(in the rows, 128 means zero)
Known rows, with every step that occurs:
mimem-rafo-pozam-pibur-dufo: [120  82 147  62 113 111 131 101 121 126 171 133 102 106 181 118 145  96
 105 152]
disib-rafo-pozam: [122  94 137  50 102 125 133 115 128 126 123 123 117 116 160 168 136 139
 102 148]
mimem-rafo-pozam-pibur: [117  98 138  96 102 120 147 102 124 114 167 132 125 126 187 115 147  85
 108 147]
dufo-pibur-disib-rafo: [139 119 151  50 135 120 123 105 123  90 118 139 129  83 139 187 138  89
 106 178]
pibur-pozam: [122 108 113  87 144 123 111 142 129 126 131 129 130 120 109 141 132 156
 127 134]
fide-pibur-disib: [136 134 135  81 143 115 126  96 123 107 134 124 123  91 113 147 133 135
 108 158]
dufo-pibur-disib: [137 128 143  91 142 121 123 105 125  89 129 147 132  98 133 159 137 101
 133 153]
mimem-rafo-pozam-pibur-disib: [123 100 147  51 114 116 139  89 120  96 168 137 137 104 188 128 145 118
 117 146]
fide-pibur-disib-rafo-mimem: [134 165 141  40 160 109 130 111 123 105 117 117 111  87 160 146 138 127
  87 167]
dufo-rafo-mimem: [128 190 140 104 152 126 131 140 129 127 113 150 112 138 174  71 138  86
 127 134]
rafo-fide: [130  83 134 103 143 126 131 124 132 126 124 118 109 125 148 114 119 146
 130 125]
pibur-pozam-rafo: [126 117 131 108 138 125 112 143 130 131 131 131 120 128 112 106 142 131
 105 159]
pozam-pibur-dufo: [134 118 148  93 137 113 128 110 122 125 141 130  96 108 128 141 131 103
 107 161]
mimem-rafo-fide-pibur: [128  76 128 106 142 117 136 112 126 126 153 113 106 109 161  79 135  95
  99 154]
pibur-dufo-rafo-mimem: [131 174 149  70 164 117 114 136 126 137 114 149  89 116 167  75 138  93
 122 139]
disib-pibur-pozam: [127 123 116  80 142 115 105 147 131 115 130 118 124 105 121 126 138 136
 104 171]
disib-rafo-pozam-pibur-dufo: [128  86 156  12 112 110 133  95 122 122 137 122  84  97 162 185 139 112
  81 180]
pibur-pozam-rafo-mimem: [120 156 129 106 164 119 116 157 131 130 127 134 112 134 153  76 148 132
 110 143]
rafo-pozam: [119 103 131  91 111 125 133 113 129 127 136 127 119 130 155 142 134 148
 128 121]
pibur-dufo-rafo-pozam: [126 108 151  33 121 119 117 109 127 136 126 147  85 110 153 117 140 110
 117 147]
pibur-disib-rafo: [133 122 148  42 132 121 120 115 122 107 117 124 137  91 133 171 127 152
 109 152]
mimem-rafo: [123 117 126 133 123 129 125 132 125 131 150 130 142 125 154  89 135 101
 125 126]

Rows:
[138  96 165  41 150 112 133 104 124 122 128 142  68 106 154  99 129  79
 103 181] -> pozam-pibur-dufo-rafo-fide
[125 154 134 116 165 118 119 145 132 109 129 148 103 130 160  95 157  69
 107 170] -> dufo-pibur-pozam-rafo-mimem
[124 126 143  69 110 128 133 111 129 126 124 150 110 132 159 113 141 102
 122 146] -> dufo-rafo-pozam
[138  62 148  23 152 107 121 104 125 133 121 103  66  78 134 151 128 121
  72 186] -> disib-rafo-fide-pibur-dufo
[138  88 140  54 158 111 131  93 127 103 132 113 104  88 135 134 123 155
 110 153] -> rafo-fide-pibur-disib
[140 148 152  56 135 114 105 128 127 126 118 137  91  93 134  91 141  75
  95 192] -> disib-pibur-dufo-rafo
[136  96 147 120 142 118 141 107 130 127 131 112  83 118 138  85 137  98
  80 180] -> pozam-rafo-fide-pibur
[140  98 156  75 155 112 132  92 126 107 133 116  93  96 135  98 134 131
  88 178] -> pozam-rafo-fide-pibur-disib
[140  84 161  14 145 114 140  95 122  92 125 118 110  90 161 165 124 138
  95 177] -> pozam-pibur-disib-rafo-fide
[115  92 129  95 105 127 130 118 127 129 157 131 134 126 181 102 141 120
 125 119] -> mimem-rafo-pozam
[138 142 160  66 136 115 128 107 122 125 130 151  86 111 131 115 138  58
 101 183] -> pozam-pibur-dufo-rafo
[134 179 145  66 166 109 121 119 126 135 121 141  69 103 154  79 145  69
  95 171] -> fide-pibur-dufo-rafo-mimem
[125 160 134  88 143 124 130 142 128 127 111 122 117 122 174 127 134 119
 107 138] -> disib-rafo-mimem
[134 134 150  71 140 122 111 122 125 137 120 146  96 109 124 103 135  93
 116 155] -> pibur-dufo-rafo
[127  68 115  58 162 112 122 124 131 122 134 111  92 107 119 132 131 149
 102 162] -> rafo-fide-pibur-pozam
[134 116 134  89 144 110 118 108 124 137 135 117  86  94 105 138 133 112
  96 161] -> fide-pibur-dufo
[124 163 128 103 166 111 123 139 131 127 132 127  92 122 140  82 153 106
  83 173] -> fide-pibur-pozam-rafo-mimem
[129  57 124  15 154 111 121 123 130 122 122 104  91  92 125 158 135 138
  75 188] -> disib-rafo-fide-pibur-pozam
[138 127 156  37 129 117 136  99 119  94 129 127 128  93 139 182 132 118
  93 181] -> pozam-pibur-disib-rafo
[129 123 127 106 141 117 120 126 128 128 136 124 102 114  97 108 150 105
  78 188] -> fide-pibur-pozam-rafo
[126 171 130 100 161 110 109 160 135 118 125 123 108 119 166  62 153 113
  87 180] -> disib-pibur-pozam-rafo-mimem
[130  59 138  70 153 109 119 110 124 136 155 114  82  86 154  84 134 104
  94 156] -> mimem-rafo-fide-pibur-dufo
[130 100 144   4 120 111 131  82 123 105 128 117 111  80 145 187 140 146
  84 177] -> fide-pibur-disib-rafo-pozam
